Each row was made from one small tree. The marks that hang from a mark follow it in brackets, in the order of their numbers. Every link used is in the known rows. Write each row's tree.
Known rows
Q818(Q232 Q953(Q341)): [-0.192 -0.461  0.174  0.934 -0.043 -4.688  0.596  1.238  1.137 -0.041
 -1.329  0.179 -0.078 -0.781  2.465 -1.897 -1.600 -0.307  0.336  0.277
 -0.492  2.913]
Q322(Q953(Q232)): [-0.741 -0.600 -0.567  0.929 -0.119 -2.824  0.638 -0.865  0.631  0.018
 -1.985  0.282 -0.650 -0.673 -0.249 -1.354  0.084 -0.005 -0.398  0.390
  0.599  0.916]
Q341(Q953(Q232)): [ 1.301 -0.084 -0.091 -0.322 -0.416 -0.880  0.178 -1.052  1.212 -0.014
 -0.775 -0.734 -0.149 -0.284 -0.084 -2.433 -0.069 -1.810 -0.262  0.486
 -1.255 -0.469]
Q232(Q341 Q818): [-1.718 -0.833 -0.377  0.445 -0.352 -3.316  0.369 -0.159  0.563  0.229
 -0.686 -0.214 -1.491 -0.319 -1.036 -0.689  0.225 -0.710  0.454 -0.524
 -0.658  0.394]
Q351(Q232(Q341 Q818(Q953))): [-2.386  0.071  0.072  0.180 -0.111 -4.813  1.089  1.304 -0.066  0.593
  1.076 -0.171 -2.408 -0.443  0.029 -0.877 -0.530  0.673  0.556 -0.937
  0.093  2.563]
Q840(Q953): [ 1.719  0.369 -0.104 -0.232 -0.185 -1.953 -0.411 -0.766  0.645 -0.006
  1.047  0.075  0.363  0.093 -0.090 -0.099  0.246  0.209 -0.196 -0.715
  0.534  0.407]
Q341(Q232(Q818) Q953): [ 1.177 -0.385 -0.512 -0.969 -0.635 -2.739  0.715 -0.699  1.788 -0.177
  0.072 -1.147 -1.432 -0.372 -0.779 -3.270  1.644 -1.319  0.313 -0.654
 -2.900  0.810]
Q232(Q818): [-0.957 -0.518 -0.286 -0.020 -0.068 -1.677  0.337 -0.420  0.117 -0.211
 -0.078 -0.251 -0.718 -0.048 -0.723 -1.074  0.958  0.667  0.141 -0.636
 -0.911  1.212]
Q840(Q232(Q953)): [-1.426  0.171 -0.038 -0.256 -0.710 -0.718  1.217 -2.072 -0.286 -0.390
  0.425 -0.428 -1.045  0.101 -0.364 -1.567 -0.221  1.836  0.048 -0.445
 -0.691  0.764]
Q818(Q953(Q232 Q341 Q351)): [-1.788 -0.097  0.179  0.967  0.134 -3.566  0.957 -1.523  0.342 -0.176
 -1.925 -1.310 -0.826 -0.079  1.018 -2.598 -3.311  0.045 -0.484  0.203
  0.180  1.876]
Q322(Q953(Q351)): [-1.049  0.363 -1.126  0.452  0.261 -0.888  0.747  0.049 -1.004  0.311
 -1.325  0.077 -0.330  0.071 -0.599  0.926 -0.650  1.137 -0.452  0.371
  1.195  0.538]
Q840(Q232 Q953(Q351)): [-0.476  1.065 -0.917 -0.244 -0.431 -1.713  0.148 -3.032 -0.532 -0.315
 -0.132 -0.988  0.165  0.394 -1.465  0.325 -0.908  1.505 -0.820 -1.118
  0.462  0.597]
Q351(Q232): [ 0.041  0.872  0.005 -0.207  0.078  0.255  0.155  0.972 -1.349  0.322
  0.962 -0.049 -1.089 -0.035  0.783  0.693 -0.193  0.536 -0.032 -0.831
  0.453  0.897]
Q840(Q232(Q818)): [-2.378 -0.529 -0.614  0.036 -0.529 -1.667  0.746 -2.023 -0.277 -0.624
 -0.941 -0.624 -0.909 -0.181 -1.422 -1.453  1.153  1.502 -0.312 -1.056
 -1.308  1.478]
Q341(Q232(Q953)): [ 0.365  0.067  0.164 -0.456 -0.504 -2.489  1.092 -1.258  1.453 -0.166
  1.043 -0.699 -1.669 -0.111  0.014 -2.493 -0.320  0.031  0.825 -0.565
 -1.286  0.772]
Q341(Q232(Q818) Q953(Q351)): [ 0.400  0.264 -1.059 -1.018 -0.400 -2.393  0.888 -1.396  0.977 -0.102
 -0.398 -1.831 -1.409  0.082 -1.492 -2.569  0.289 -0.959  0.172 -0.646
 -2.527  0.669]
Q840(Q232(Q818 Q953)): [-2.426 -0.330 -0.354 -0.273 -0.759 -2.331  1.580 -2.469 -0.163 -0.622
  0.303 -0.681 -1.708  0.002 -1.142 -2.586  0.755  2.451  0.193 -1.129
 -1.586  1.925]
Q232(Q341 Q953(Q351)): [-1.616  0.542 -0.373  0.199 -0.271 -2.076  1.067 -0.920 -0.230  0.526
  0.253 -0.702 -1.664  0.381 -0.750 -0.024 -2.519 -0.095  0.636  0.039
  0.310 -0.636]
Q840(Q232(Q341 Q818) Q953(Q351)): [-2.213  0.270 -1.350  0.198 -0.779 -4.949  0.503 -3.193  0.011 -0.107
 -0.835 -1.199 -1.311  0.059 -2.495 -0.363 -0.654  0.703 -0.362 -1.586
 -0.258  0.868]
Q840(Q953(Q351)): [ 0.857  1.029 -0.679 -0.263  0.059 -1.698 -0.231 -1.413 -0.161  0.054
  0.623 -0.608  0.417  0.538 -0.813  0.648 -1.097  0.624 -0.360 -0.749
  0.882  0.227]
Q232(Q341 Q818(Q953(Q351))): [-3.246 -0.119 -0.529  0.385  0.081 -4.748  1.113 -0.340  0.550  0.370
 -0.374 -0.812 -1.341  0.066 -1.385 -0.838 -1.739  0.521  0.406 -0.148
 -0.017  1.385]
Q840(Q232 Q953(Q341 Q351)): [-0.166  0.602 -0.656  0.427 -0.571 -2.217  0.287 -2.802 -1.012 -0.408
 -1.352 -1.164 -0.537  0.207  0.247 -0.526 -1.599  0.931 -1.155 -1.278
  0.198  1.186]
Q840(Q232): [-1.447  0.048 -0.319  0.033 -0.473 -0.031  0.403 -1.624 -0.453 -0.410
 -0.796 -0.359 -0.228 -0.137 -0.699 -0.280  0.215  0.882 -0.458 -0.371
 -0.418  0.345]
Q351(Q232(Q818 Q953(Q341))): [-0.673  0.026  0.302  0.185 -0.372 -2.709  1.558  0.311 -1.541  0.019
  0.866 -0.593 -3.326 -0.117  1.960 -2.487 -0.293  1.613  0.276 -1.760
 -0.976  3.223]

Write each row's tree
[-0.725 -0.833  0.279  0.330 -0.441 -2.878  1.337 -0.647 -0.149 -0.305
 -0.092 -0.532 -2.327 -0.045  1.287 -3.196 -0.153  1.107  0.298 -0.946
 -1.443  2.253] : Q232(Q818 Q953(Q341))
[-1.679  0.990 -1.195  0.711 -0.001 -2.347  0.976  1.256 -1.937  1.117
 -0.822  0.038 -2.164 -0.278 -0.187  2.085 -1.539  0.201 -0.147 -0.287
  1.835  0.672] : Q322(Q953(Q351(Q232(Q341))))
[-1.498  0.207 -0.692 -0.541 -0.348 -3.758  1.610 -2.386  0.738 -0.265
  0.492 -1.676 -2.312  0.265 -1.443 -2.891 -0.780  1.076  0.804 -1.217
 -1.771  1.751] : Q341(Q232(Q818 Q953(Q351)))
[ 1.372  0.801 -0.758 -0.989 -0.359 -0.791  0.553 -1.009  0.890  0.102
 -0.260 -1.593 -0.731  0.153 -0.752 -1.420 -0.686 -1.638  0.023  0.012
 -1.634 -0.481] : Q341(Q232 Q953(Q351))
[-1.778  0.966 -0.825 -0.275  0.225 -1.107  0.703 -0.165 -2.040  0.231
  0.420 -1.026 -1.672  0.268 -0.634  0.212 -0.592  1.598 -0.037 -1.523
 -0.102  1.923] : Q953(Q351(Q232(Q818)))
[ 0.310  0.644 -0.727 -0.315 -0.360 -0.684  0.364  0.062  0.019  0.721
 -0.644 -0.914 -0.743  0.249 -0.760  0.313 -1.498 -2.163  0.031  0.674
 -0.422 -1.709] : Q232(Q341(Q953(Q351)))
[-1.141 -0.260  0.250  0.419 -0.869 -1.320  1.364 -1.872 -0.730 -0.504
 -0.779 -0.659 -1.862 -0.104  1.259 -2.340 -0.888  1.281 -0.283 -0.571
 -0.997  1.457] : Q840(Q232(Q953(Q341)))
[-0.680 -0.129 -0.703 -0.209 -0.735 -3.668  0.266 -2.787  0.329 -0.624
  0.114 -0.575 -0.567 -0.114 -1.471 -1.551  1.411  1.810 -0.506 -1.748
 -0.797  1.932] : Q840(Q232(Q818) Q953)
[-0.490  0.038 -0.933 -0.396 -0.283 -2.182  0.738 -2.167  0.537 -0.104
 -1.364 -1.701 -0.813  0.100 -1.474 -2.894 -0.481 -0.718 -0.238 -0.191
 -1.772  0.476] : Q341(Q953(Q232(Q818) Q351))
[-1.873  0.272 -0.596 -0.304 -0.043 -2.085  1.366 -1.561 -0.579 -0.101
  0.582 -0.993 -1.430  0.575 -1.115 -1.620 -0.833  2.023  0.492 -0.748
 -0.822  1.426] : Q232(Q818 Q953(Q351))
[-1.509  1.275 -0.577  0.218  0.000 -1.035  0.386  0.531 -1.710  0.875
  0.070 -0.724 -1.849  0.136 -0.236  1.871 -2.266 -0.504  0.141 -0.655
  1.060 -0.063] : Q953(Q351(Q232(Q341)))
[-1.538 -0.199 -0.300  0.306 -0.179 -2.604  1.546 -1.345 -0.987 -0.236
 -0.526 -1.210 -2.233  0.370  0.559 -2.457 -1.514  1.437  0.136 -0.948
 -1.103  2.046] : Q232(Q818 Q953(Q341 Q351))
[-0.741 -0.055 -0.852  1.086  0.104 -1.477  0.915  0.272 -1.494  0.179
 -2.478 -0.137 -1.080 -0.147  1.118  0.103 -1.316  0.540 -0.812  0.249
  0.920  1.222] : Q322(Q953(Q341 Q351))
[-2.501  0.122 -0.457 -0.161  0.377 -3.060  1.061 -0.630  0.105 -0.074
  0.180 -0.860 -0.440  0.283 -1.108 -1.322 -1.030  1.981  0.089 -0.287
 -0.229  2.229] : Q232(Q818(Q953(Q351)))
[-1.968  0.705 -1.405  0.275  0.263 -2.321  1.265  0.594 -2.312  0.432
 -0.408 -0.244 -2.032 -0.094 -0.578  0.507  0.143  2.359 -0.322 -1.121
  0.734  2.667] : Q322(Q953(Q351(Q232(Q818))))
[-0.967  1.272 -1.127  0.251  0.325 -0.585  0.933  1.004 -2.350  0.664
 -0.270  0.016 -1.364 -0.007  0.178  1.619 -0.803  1.658 -0.472 -0.451
  1.672  1.533] : Q322(Q953(Q351(Q232)))
[ 0.574 -0.032 -0.773  0.138 -0.443 -5.683  0.467 -2.384  0.814 -0.414
 -0.825 -1.683 -1.816 -0.080 -0.128 -2.605 -0.724 -0.143 -0.239 -2.017
 -1.290  2.403] : Q840(Q953(Q341(Q232(Q818)) Q351))
[-2.209 -0.330 -0.134  0.537  0.234 -3.653  1.234 -0.374 -0.385 -0.196
 -0.943 -1.063 -1.255  0.124  0.598 -2.169 -1.706  1.465 -0.245 -0.474
 -0.489  2.914] : Q232(Q818(Q953(Q341 Q351)))
[-1.349 -0.696 -1.216  0.880 -0.266 -4.849  1.498 -0.961 -0.073 -0.194
 -2.765 -1.022 -2.527 -0.537  0.037 -2.301 -0.262  0.296 -0.318 -0.911
 -0.943  2.673] : Q322(Q953(Q341(Q232(Q818)) Q351))
[-2.031  0.399 -0.772  0.728  0.037 -5.446  0.724  0.576  1.264  0.595
 -1.173 -0.266 -0.088 -0.411 -0.191  0.187 -3.032 -0.837  0.845  0.560
  0.323  1.213] : Q818(Q232(Q341) Q953(Q351))
[ 0.269  0.553  0.574  0.160 -0.305 -0.973  1.199  0.760 -1.691  0.245
  1.007 -0.349 -2.667 -0.002  2.669 -1.357 -1.235  0.919  0.135 -1.044
 -0.097  2.066] : Q351(Q232(Q953(Q341)))
[-2.763  0.099 -0.228  0.765 -0.028 -4.673  0.846 -1.508  1.248  0.362
 -1.302 -1.060 -0.914 -0.181 -0.983 -1.300 -3.329 -0.862  0.171  0.510
  0.680  0.400] : Q818(Q953(Q232(Q341) Q351))
[-2.251  1.265 -0.170  0.138  0.200 -2.814  0.957  1.079 -0.950  0.894
  0.768 -0.633 -1.645  0.080  0.009  0.980 -2.900  0.364  0.252 -0.268
  1.353  1.156] : Q818(Q953(Q351(Q232(Q341))))
[-1.653  0.187 -0.097 -0.054 -0.518 -3.726  1.414  0.329 -0.675  0.566
  1.567 -0.342 -3.395 -0.142 -0.016 -1.169 -0.365  0.718  0.949 -1.441
 -0.491  1.695] : Q351(Q232(Q341 Q818 Q953))
[-0.783  1.106 -1.018 -0.020 -0.247 -4.693  0.316 -0.595 -0.923  0.645
  0.959 -0.890 -2.214  0.104 -1.101  0.644 -1.086  0.417  0.095 -2.012
  0.673  1.494] : Q840(Q953(Q351(Q232(Q341 Q818))))
[-0.701  0.743  0.183 -0.020 -0.457 -2.102  1.077  0.772 -0.741  0.770
  1.622 -0.090 -2.791 -0.056  0.684 -0.055 -1.321  0.035  0.792 -0.750
  0.398  0.500] : Q351(Q232(Q341 Q953))
[-0.870  0.131  0.060  0.322 -0.021 -3.746  1.097 -0.769  0.814 -0.134
 -0.987 -1.454 -1.362 -0.136  1.020 -2.307 -2.561 -0.189 -0.067 -0.273
 -0.590  2.055] : Q818(Q953(Q341(Q232) Q351))
[-2.547  0.017 -0.665  0.073 -0.354 -3.646  1.416 -1.310 -0.062  0.343
  0.140 -0.970 -2.320  0.294 -1.466 -1.126 -1.569  0.600  0.804 -0.589
 -0.596  0.542] : Q232(Q341 Q818 Q953(Q351))
[ 1.566  0.478 -0.459  0.173 -0.390 -4.037  0.175 -1.982  0.671 -0.209
 -0.694 -1.472 -1.139  0.023  0.576 -1.489 -1.717 -0.892 -0.377 -1.336
 -0.384  1.188] : Q840(Q953(Q341(Q232) Q351))
[-2.093  0.100 -0.631  0.844 -0.224 -2.931  0.286 -1.989  0.507  0.335
 -2.075 -1.135 -0.979 -0.148 -1.329 -0.383 -2.771 -1.745  0.042  0.142
  0.338 -0.892] : Q953(Q232(Q341) Q351)
[-1.318 -0.111  0.444  0.354  0.046 -3.744  1.200  1.255 -0.950  0.039
  0.395 -0.433 -2.361 -0.380  1.965 -2.173 -0.498  1.549 -0.098 -1.250
 -0.406  4.078] : Q351(Q232(Q818(Q953(Q341))))
[-1.050  0.179 -0.392  0.928  0.187 -4.331  0.834  0.574  0.334  0.058
 -1.800 -0.511 -0.070 -0.342  1.829 -1.200 -2.965  0.032  0.160  0.236
 -0.116  2.741] : Q818(Q232 Q953(Q341 Q351))
[-1.458  0.519 -0.529  0.384  0.074 -1.574  0.896  0.138 -2.513  0.110
 -0.756 -1.236 -2.448  0.095  1.025 -0.582 -1.292  1.037 -0.389 -1.649
 -0.300  2.616] : Q953(Q341 Q351(Q232(Q818)))
[-1.698  0.062 -0.346  0.251 -0.302 -3.029  0.563  0.797 -0.778  0.574
  0.280 -0.254 -2.566 -0.381 -0.245  0.028  0.048 -0.201  0.458 -1.313
 -0.218  1.285] : Q351(Q232(Q341 Q818))
